Each row was made from one path, in order. Every step used is in the known rows, and no mark comes twice. Write each row's path.
In the rows, zero is written as 100.
Known rows:
V -> Y -> A: 119,125,123,120,118,107,101,96,98,100,110,117,92,110,120,113,92,80,133,113,107,134,104,112,94,97,70,130,105,107,116,134,67,94,114,104,97,96,94,102,94,75,101,119,109,100
D -> S -> V -> Y -> Q: 63,106,110,60,107,111,94,98,101,72,68,90,124,116,55,87,118,70,100,83,75,152,79,91,115,124,120,71,77,92,77,87,121,111,94,119,86,110,86,120,119,92,85,81,119,116
V -> Y -> Q -> T -> A -> S: 92,63,106,76,79,76,92,92,109,81,117,101,90,134,84,104,90,106,92,97,111,65,107,74,84,122,135,111,115,125,77,92,140,84,108,74,141,100,78,120,101,90,126,75,101,93
D -> S -> V -> Y -> Q -> T: 58,94,124,53,89,90,91,86,126,87,87,88,95,116,47,69,99,82,89,95,53,120,88,89,129,124,103,61,96,114,71,85,134,103,92,128,99,102,92,124,119,80,106,91,93,118
Y -> H: 118,110,112,116,112,111,122,125,83,113,103,85,124,64,132,106,127,94,131,96,87,132,85,108,96,109,80,113,87,80,108,137,63,117,123,63,109,81,126,85,86,115,108,80,108,91
V -> Y -> H: 104,112,111,110,111,113,111,116,77,101,106,95,130,86,113,95,125,85,138,100,91,139,76,119,94,112,79,125,88,93,100,150,66,115,113,69,108,90,113,85,96,107,107,85,113,86
H -> B: 134,93,86,104,124,100,122,104,123,129,122,113,108,86,129,103,109,106,75,120,89,80,82,119,90,117,84,117,90,68,115,125,78,103,127,123,101,86,93,97,57,104,100,106,97,69
D -> S -> Q -> Y -> A -> G: 97,108,108,155,89,129,103,100,87,100,93,113,85,90,142,101,76,75,144,86,109,137,147,86,132,84,114,92,71,131,130,67,116,91,72,65,95,109,117,90,117,74,64,52,106,114
Q -> Y -> A -> G: 126,105,113,159,86,128,106,86,91,123,107,138,91,90,151,103,77,89,137,94,113,104,136,89,121,71,76,100,89,133,151,91,69,111,75,69,93,97,112,92,100,80,71,98,98,86
Q -> S -> D: 96,88,111,97,103,131,81,94,99,114,126,128,112,66,85,99,86,81,115,104,121,64,113,100,109,87,96,104,113,77,97,110,85,105,100,89,93,115,133,78,81,105,101,129,120,87
S -> Q -> Y -> H: 106,123,100,112,95,110,118,124,80,111,90,89,127,69,133,96,133,102,159,102,99,144,89,112,94,111,95,106,94,93,108,111,96,110,102,71,113,79,135,75,94,109,102,47,102,112
T -> A -> S -> V -> Y -> Q: 82,80,93,63,95,99,80,111,94,58,70,95,112,134,58,117,112,92,85,94,99,118,88,86,80,118,147,83,79,117,77,75,120,111,91,97,98,107,56,124,118,106,81,90,123,102
Y -> V -> S -> Q -> T -> A: 82,92,75,72,90,70,106,116,131,87,80,87,69,117,63,89,139,115,93,96,78,89,98,102,105,103,82,70,104,138,102,84,108,115,97,145,90,81,76,149,146,121,138,111,77,103
T -> Q -> S: 107,97,117,113,98,119,92,103,84,127,114,119,98,68,96,102,85,124,107,84,115,52,80,105,92,63,126,104,118,72,88,114,65,91,110,95,85,124,139,76,102,110,99,139,90,66
D -> S -> V -> Y: 63,106,117,80,128,119,86,95,98,76,87,113,105,111,51,94,100,63,87,102,66,132,93,118,126,105,95,85,83,87,83,96,108,106,97,136,74,120,86,100,115,88,75,132,117,100
S -> Q -> T -> A -> Y: 113,102,87,105,85,65,96,95,83,107,103,60,78,108,127,92,64,133,43,95,99,82,102,87,80,109,108,102,126,101,84,90,123,63,92,104,110,97,75,95,77,93,98,107,84,120
Q -> T -> A -> S: 103,62,107,103,98,87,94,97,110,97,133,115,59,109,96,124,68,113,73,117,101,35,129,89,100,108,117,105,118,105,98,93,124,81,123,83,130,98,89,98,85,97,120,122,93,80
Q -> T -> A -> Y: 114,89,107,108,90,75,94,76,87,116,121,86,82,107,117,99,51,131,42,103,102,59,103,91,91,99,89,115,131,95,92,106,105,77,102,92,113,100,84,90,75,91,99,138,81,97
D -> S -> Q -> Y: 77,110,103,102,113,116,100,96,92,89,96,111,113,98,101,97,97,87,121,99,105,119,115,104,114,112,116,99,106,74,96,77,136,89,101,103,104,109,123,84,104,89,95,66,106,113
V -> Y: 105,105,104,101,117,103,103,88,96,100,110,114,118,109,101,90,102,85,96,94,99,104,89,110,93,109,76,112,118,81,100,126,71,99,106,117,97,106,91,95,89,92,106,119,114,85
V -> Y -> Q: 101,107,97,80,100,94,115,91,100,94,94,94,139,113,108,86,124,91,109,75,102,125,76,84,85,127,100,104,111,85,95,111,84,100,102,104,106,95,94,120,91,98,112,68,117,101
T -> A -> S: 112,72,93,113,117,107,95,114,85,82,116,116,94,109,104,138,85,98,78,106,124,71,115,94,89,100,130,117,101,87,97,96,104,90,123,73,115,108,81,95,87,107,98,110,117,81
S -> Q -> Y -> A -> G: 126,115,96,159,81,119,107,99,88,117,85,113,90,88,162,96,94,89,142,88,107,126,140,91,111,83,91,92,83,138,141,75,85,99,69,77,94,98,105,98,105,84,71,67,99,106
D -> S -> Q -> Y -> V: 62,105,95,77,116,125,101,99,107,77,78,124,103,116,62,95,118,81,130,95,90,130,111,104,133,92,118,82,78,96,103,72,138,121,86,133,90,119,110,101,127,103,97,86,103,117
V -> Y -> Q -> T -> A: 96,81,110,70,70,71,115,101,111,97,103,91,112,116,106,85,106,114,105,90,95,95,92,75,85,126,100,100,136,125,92,106,103,103,104,94,129,75,83,134,103,85,134,74,88,104
A -> Y -> Q: 120,119,87,97,107,85,103,74,80,110,89,63,129,113,127,88,82,114,54,70,119,110,73,76,87,107,111,110,100,60,87,103,97,78,92,86,102,113,100,92,69,108,82,72,114,110
S -> Q -> T -> A -> Y -> V: 95,98,82,80,88,74,97,94,103,94,85,78,68,127,86,89,89,125,47,88,87,92,98,89,98,93,102,80,98,122,88,88,119,97,80,131,93,110,60,115,107,108,100,129,79,123
T -> Q -> Y: 104,112,120,111,93,108,106,88,92,123,104,119,119,74,107,94,83,120,110,92,102,84,90,105,102,75,96,106,129,79,104,106,73,113,98,112,94,112,135,72,97,91,97,124,77,101
V -> S: 109,104,89,111,125,97,106,90,109,102,104,99,110,100,100,100,117,98,86,98,105,90,87,116,101,100,73,106,116,67,110,112,73,91,113,114,85,93,109,103,105,116,115,116,113,74

Write each row's path:
80,105,89,79,119,113,93,76,125,94,91,140,110,127,53,92,135,97,122,106,101,91,94,120,122,72,67,85,96,103,119,95,91,132,88,140,77,108,116,112,133,119,108,131,101,76	Q -> Y -> V -> S
92,128,126,121,110,121,100,108,95,90,101,112,85,97,121,119,83,78,160,118,113,151,136,103,115,97,108,118,94,98,113,83,132,84,108,92,103,99,124,88,111,72,89,64,104,128	D -> S -> Q -> Y -> A
106,95,95,100,80,70,121,120,108,108,101,80,85,88,120,99,106,120,88,99,81,86,113,91,82,125,97,88,133,112,101,91,108,87,112,114,118,69,83,123,91,96,134,91,78,114	S -> Q -> T -> A
79,107,102,87,104,110,93,82,119,102,84,128,102,104,48,89,118,113,116,91,95,83,80,115,120,49,85,86,101,105,104,103,77,138,81,140,66,123,130,101,149,115,103,143,81,90	T -> Q -> Y -> V -> S
132,78,103,109,87,77,102,109,94,131,133,69,89,82,140,98,75,139,65,132,93,78,77,107,86,111,96,136,81,109,86,144,107,94,120,58,125,79,98,78,59,104,92,94,66,76	Q -> T -> A -> Y -> H -> B
81,102,88,78,116,109,95,91,131,92,92,107,112,99,44,85,128,65,92,101,98,107,95,107,132,84,49,81,85,97,110,112,79,136,90,139,68,110,101,120,121,121,113,142,114,115	Y -> V -> S -> D
103,115,148,128,90,124,76,90,104,102,122,123,81,71,87,128,34,79,134,129,134,87,139,97,116,56,106,127,95,106,98,108,110,106,96,77,99,132,135,50,95,72,83,130,93,139	T -> Q -> Y -> A -> S -> D
96,97,126,106,86,123,84,100,92,123,119,115,113,47,83,95,74,98,104,93,121,57,94,94,106,67,110,107,116,77,80,118,74,104,100,89,83,129,145,70,95,105,95,141,95,100	T -> Q -> S -> D
82,86,111,96,88,87,113,122,101,89,107,82,80,86,108,103,88,99,89,98,83,98,125,87,106,127,116,92,120,106,90,83,139,79,121,99,117,84,91,114,104,88,125,76,88,118	D -> S -> Q -> T -> A
72,111,112,83,89,112,86,81,127,97,89,122,118,81,35,79,106,90,112,98,107,88,91,111,133,54,71,83,101,110,97,108,86,150,70,140,65,122,134,92,140,109,102,148,86,124	T -> Q -> Y -> V -> S -> D
87,73,107,85,96,89,79,105,112,90,109,109,47,112,61,119,80,105,60,124,69,54,120,101,108,102,110,73,100,120,89,71,122,101,105,112,106,98,71,107,101,96,102,150,91,95	Q -> T -> A -> S -> V
110,106,121,123,134,115,86,88,96,82,126,123,68,129,99,133,71,67,123,124,119,108,123,111,94,91,104,135,87,106,104,120,103,75,115,82,108,120,90,83,92,80,89,122,126,88	V -> Y -> A -> S
104,113,84,92,124,104,92,71,92,103,91,97,96,133,80,90,89,101,50,84,100,98,84,101,110,77,86,94,79,80,101,108,85,107,83,129,76,133,82,93,91,118,79,151,107,99	A -> Y -> V
101,106,91,115,87,63,96,111,78,97,99,33,86,95,123,88,101,130,80,100,103,111,81,106,84,106,98,117,100,116,77,112,120,74,101,60,109,83,107,91,113,112,102,71,87,103	V -> S -> Q -> T -> A -> Y -> H
104,64,101,86,77,78,106,103,112,94,115,95,82,112,102,118,84,118,87,97,106,58,114,67,91,118,139,96,113,109,91,79,138,87,120,64,139,90,92,118,92,99,129,73,99,98	Y -> Q -> T -> A -> S
109,86,79,114,111,96,100,126,80,76,98,89,90,110,115,135,100,98,83,100,119,92,117,96,76,114,143,107,97,89,96,80,120,78,114,83,111,103,76,102,91,111,100,83,117,102	T -> A -> S -> Q
112,117,84,160,90,109,102,89,101,105,87,103,86,96,142,99,104,94,137,89,118,118,131,102,111,74,83,95,84,141,138,73,89,90,68,83,81,96,114,107,130,92,74,67,103,93	V -> S -> Q -> Y -> A -> G
88,114,81,79,105,110,105,101,112,97,73,121,108,115,79,87,133,97,126,97,89,119,101,110,111,93,94,76,91,104,116,82,100,129,81,145,86,106,101,108,117,110,106,101,94,115	S -> Q -> Y -> V
110,82,87,90,85,101,81,91,60,99,100,94,120,112,112,111,82,135,80,76,153,74,82,70,70,83,156,121,108,81,78,92,106,78,94,45,108,115,108,98,92,113,76,80,111,76	T -> A -> Y -> Q -> S
139,91,89,119,107,97,105,125,70,116,116,70,119,79,152,115,91,127,68,120,113,112,68,112,71,106,108,145,65,89,94,146,89,107,118,45,109,84,92,72,64,115,69,81,90,77	T -> A -> Y -> H -> B
104,116,87,105,101,103,109,96,97,108,94,109,118,93,117,92,111,104,121,102,104,108,105,110,92,108,95,99,121,84,110,86,103,95,92,117,102,93,110,89,90,96,99,78,98,110	S -> Q -> Y
106,108,96,101,96,77,117,98,119,119,105,83,80,89,116,79,104,107,88,99,68,84,106,101,97,124,85,82,125,94,102,97,104,76,106,129,113,86,100,104,83,95,130,99,85,112	S -> Q -> T
95,92,93,115,91,110,95,137,65,80,99,97,109,88,121,130,111,107,150,115,126,119,114,105,79,104,146,120,80,112,95,88,135,102,108,31,129,90,115,69,104,110,91,41,109,103	T -> A -> S -> Q -> Y -> H
104,99,77,115,123,102,100,105,94,88,102,90,87,106,103,115,95,89,79,97,105,88,112,104,87,114,129,101,89,71,94,81,120,66,113,102,109,117,94,86,79,112,96,86,121,98	A -> S -> Q
117,136,112,120,101,108,108,106,98,109,95,112,93,97,139,113,95,97,155,118,108,135,124,109,93,97,90,113,105,106,122,93,97,92,99,108,105,90,115,96,100,78,100,80,98,125	S -> Q -> Y -> A
104,133,124,97,117,113,90,104,103,91,87,116,81,112,83,106,100,73,118,120,75,151,100,121,102,94,65,99,90,122,110,116,66,117,97,139,73,96,72,111,111,79,80,147,107,114	S -> V -> Y -> A
103,119,72,113,120,87,108,103,106,97,87,79,108,100,108,94,130,98,88,91,101,112,86,118,86,113,87,94,107,75,104,95,88,79,108,126,85,94,102,113,107,111,114,83,113,95	V -> S -> Q
101,76,101,105,100,113,87,112,94,81,122,106,108,85,89,130,73,71,78,114,127,77,129,86,97,103,117,116,104,87,92,98,112,104,109,70,105,109,88,84,77,101,98,119,122,116	T -> A -> S -> D
126,94,87,108,80,62,109,127,95,121,118,49,89,80,150,91,90,137,69,126,89,98,79,109,71,122,109,122,73,117,83,127,126,85,110,64,124,76,87,83,64,104,92,65,67,97	S -> Q -> T -> A -> Y -> H -> B
85,67,95,85,47,86,104,102,109,99,70,91,104,109,92,66,113,103,78,65,56,96,98,66,109,113,102,45,95,173,105,69,94,128,57,96,95,85,55,150,128,91,90,90,86,101	S -> V -> Y -> Q -> T -> A -> G
106,95,109,84,82,75,124,90,122,123,104,86,101,94,114,80,107,116,96,88,79,82,91,75,103,124,89,86,125,91,100,99,99,94,113,106,127,78,110,120,82,98,139,74,90,107	Y -> Q -> T
97,94,85,72,85,105,64,99,69,95,76,87,110,112,79,104,94,136,66,85,124,89,77,80,81,81,157,85,88,96,72,77,107,95,76,82,84,113,89,106,106,117,55,105,109,89	T -> A -> Y -> Q -> S -> V
97,110,97,105,112,102,96,90,116,97,110,91,121,76,85,93,103,75,83,105,109,97,101,109,116,101,54,100,117,72,103,116,78,104,104,112,80,97,115,97,98,108,111,118,117,107	V -> S -> D
92,103,100,80,113,120,104,85,116,103,94,146,112,117,70,94,121,97,126,105,93,94,99,109,124,79,78,89,96,100,123,98,88,142,88,138,90,108,106,101,113,107,104,134,96,93	Q -> Y -> V
93,117,79,106,110,94,97,88,108,95,89,103,112,103,99,92,125,105,116,106,114,100,97,121,91,102,85,100,119,86,109,84,107,87,95,125,91,98,118,98,115,105,107,81,104,92	V -> S -> Q -> Y
89,102,80,85,129,107,104,95,124,93,88,114,98,122,60,94,140,91,90,91,93,102,83,115,116,83,68,84,88,93,117,108,71,122,102,144,74,107,97,127,129,127,117,137,104,79	Y -> V -> S
137,97,95,111,116,106,126,130,107,133,122,90,123,63,143,103,129,105,114,124,85,112,70,123,91,118,87,124,64,82,113,150,73,117,134,74,111,71,113,86,65,115,98,74,93,69	Y -> H -> B
82,91,107,50,64,74,101,107,118,89,76,94,105,114,67,83,117,109,92,93,63,110,84,82,95,126,96,65,117,140,86,87,106,122,88,125,105,76,62,144,119,87,114,104,78,118	S -> V -> Y -> Q -> T -> A
